Every row comes from one small tree of marks. Brackets hold a mark, then the marks that hang from it, in alphabetical order. Every link used is in the known rows. Which tree was each row made from?
Known rows
(P (J (U N))): [-20   8  -7  17   3  -8  12  -3  -7 -13  -7  17  -5   4  -1   0   1 -14
 -11  13 -21 -12]
(K L (P (J (U (N Q))))): [ -6  12 -22  25  -8  -4  24  12 -30 -25   1  23   6  13 -18  -7   0 -20
 -13  12 -25 -10]
(P K): [ -1   3   0  10  -1 -10   4  20 -12 -25  -2   8   7 -12   7 -15   2 -20
 -11  14 -12 -13]
(U (J (L K)) N): [ -6  17 -10  18  -1   0  10  -8   4   7 -13  24 -10  -4  -4 -19  -1 -18
   0  21 -11 -10]
(P (J (L K) (U N))): [-18  18  -3  20   0  -2  23 -11 -14 -15  -3  19 -22  -7  -6  -5  -3 -18
 -16  12 -23 -13]
(N (Q D)): [ -3  -5 -10   9  -3  -7 -10  13  -3   0 -10   6  22   1   1 -25  21 -17
 -13  14  -8  -4]
(P J K): [ -2   2   4  14   2 -14  19  21 -24 -36   1   2  11 -18  12 -12   2 -20
 -13  10 -15 -13]
(D Q): [ -5   4  -3   7  -6  -5  -9   4   3  -1  -2   2  -4  -3  13 -18  16 -22
 -14  10 -12 -12]
(J L (U (N Q))): [-14  14 -20  20   0   6  -5 -12   3   0  -7  28  -7  -5 -11  -4   8 -16
 -13  21 -22 -10]
(P (J L (U N)) K): [-14  13  -2  21   5  -3  25   1 -17 -36   4  19  -8 -18   1   0  -1 -18
 -16  15 -25 -14]
(K L P): [  6  11  -7  16 -14  -5  13  23 -29 -21  -2  13   8   5  -4 -19  -4 -24
  -8   9 -15 -13]
(N (Q (D (P (J L))))): [  9  -6  -5  19  -2  -3  14   6 -22 -18   0 -10  17 -11  17 -26  14 -21
 -16  11 -13  -4]
(K (L J)): [ -5  14  -4  13  -6  -3  17  11 -21 -10  -9  11   4  -1   4  -8  -1 -19
 -13   8 -14  -7]
(L (J (U (N Q))) (K P)): [-14  22 -25  17  -7  -7  14  15  -8  -8 -12  25 -22  34 -21  -4   0 -24
 -14  14 -18 -10]
(N (Q (D (P (K (L (J U))))))): [  4   4  -8  15  -5  -1  26  25 -25 -34   1   2  12   6   6 -10   6 -24
 -26   9 -20   1]
(Q (D (P (J U) K)) N): [  5  -6   9  17  -1 -13  25  13 -15 -34  12  -7  12  -7  20 -10  15 -24
 -22   5 -18  -4]
(L (K P)): [  2  12  -3  12 -12 -11   9  23 -18 -15  -8   9 -10  13  -5 -22  -4 -26
  -9  10 -10 -15]
(J L (U N)): [-17  16  -8  18   0   5   2 -12   1  -6  -7  26 -14  -4  -3  -1   0 -16
 -11  18 -22 -12]
(D (P (J (L K) (U (N Q))))): [ -5   9 -17  25  -2   0  23  -6 -15 -17   0  11 -15  -2  -2 -10  -1 -21
 -15  16 -23  -9]
(J (L (K P)) (U (N (Q D)))): [ -9  14 -18  17  -9  -1  10   7  -9 -11  -5  23 -14  18 -22 -20  10 -24
 -17  15 -18  -9]
(D P): [  5  -3  -4  13  -5  -5   0  11  -8 -11  -7   0   5   1  18 -18  -1 -22
  -4  13 -11 -10]

Write each row's tree
[-10   3   0  17  -2  -3  28  -5 -16 -23  -1   4 -15   3   5 -15   0 -21
 -15  10 -20  -7]  (Q (D (P (J (L K) (U N)))))
[ 11 -16  -6  14   0 -14  17  29 -25 -36   5 -11  26  -7  16 -28  14 -22
 -16  11 -11  -4]  (N (Q (D (P J K))))
[-11  11 -14  24   5  -1  20   2 -15 -30   4  20  -1 -18  -6  -3   6 -17
 -19  19 -25 -11]  (P (J L (U (N Q))) K)
[ 12  -4 -10  14  -7  -4  24  30 -27 -33   3  -2  22   0  10 -23   9 -25
 -17  10 -13   1]  (N (Q (D (P (K (L J))))))
[ -9  -2 -14  18  -1  -6  25  16 -26 -37   7  18  20  -6 -11 -12  12 -17
 -20  13 -24  -3]  (P (J (U (N (Q D)))) (K L))
[-15  16 -15  22   0  -1  17 -11 -13 -12  -3  21 -15  -7 -13  -6   4 -18
 -20  16 -23 -10]  (P (J (L K) (U (N Q))))
[ -4  28   2  18 -10  -1  17   8 -20 -19  -6  15 -27   7  -8  -9  -8 -27
 -21   9 -20 -15]  (J (L (K P)) U)
[  9   8   8  22  -4  -1  24  -6 -10 -33  22  -8  -8 -24  26  -7  15 -29
 -28   6 -25 -10]  (D (P (J L U) K) (Q N))
[-11  25  -9  18  -9   0  15   2 -10 -16  -5  26 -30  12 -17  -9  -7 -24
 -11  14 -21 -16]  (J (L (K P)) (U N))
[-11   2 -19  12  -3  -5  12   7   0  -5 -11  10 -11  28  -4 -12  10 -21
 -15  13 -15  -1]  (L (J (U (N (Q (D P))))) K)
[ -6  -2 -18  13   1  -5  14  18  -2 -24  -3  10   3  17   2  -8  12 -21
 -15  16 -17  -2]  (L (J (U (N (Q (D (P K)))))))
[ 11  -4  -5  13 -11  -5  -7  -2   9   2  10  -7   2  -4  24 -21  21 -27
 -12   8 -12  -9]  (D P (Q N))
[ -8  11  -4  22  -2  -1  29  -8 -16 -23   0   9 -23  -2   4  -7  -8 -21
 -13  12 -23 -11]  (D (P (J (L K) (U N))))
[  5   0   1  20   2  -3  25  13 -26 -41   6  -5  10 -14  13 -15  11 -23
 -26  11 -21  -4]  (N (Q (D (P (J L U) K))))
[ -5  -4 -22  13   2  -8  -8   5  12  16 -17  19  23  11  -4 -26  20 -12
   0  23  -7  -3]  (U J (N (Q D)))
[ 21  -3  -2  16 -15  -2  12  11  -9 -27  23  -2  12 -18  20 -22  14 -30
 -15   7 -17  -7]  (D (P (K L)) (Q N))
[ 16 -12 -10  14  -9  -4  13  30 -26 -33   7   1  31  -8   7 -29  10 -24
 -15  13 -13  -2]  (N (Q (D (P (K L)))))
[  3   6   9  19  -5  -5  28  -8 -15 -17   7  -6  -8  -9  14 -15  11 -26
 -25   4 -18  -4]  (Q (D (P (J (L K) U))) N)
[-16   8 -11  17   0  -3  17  -7 -12 -11  -3  16  -8  -3 -12 -14  13 -18
 -21  14 -20  -5]  (P (J (L K) (U (N (Q D)))))
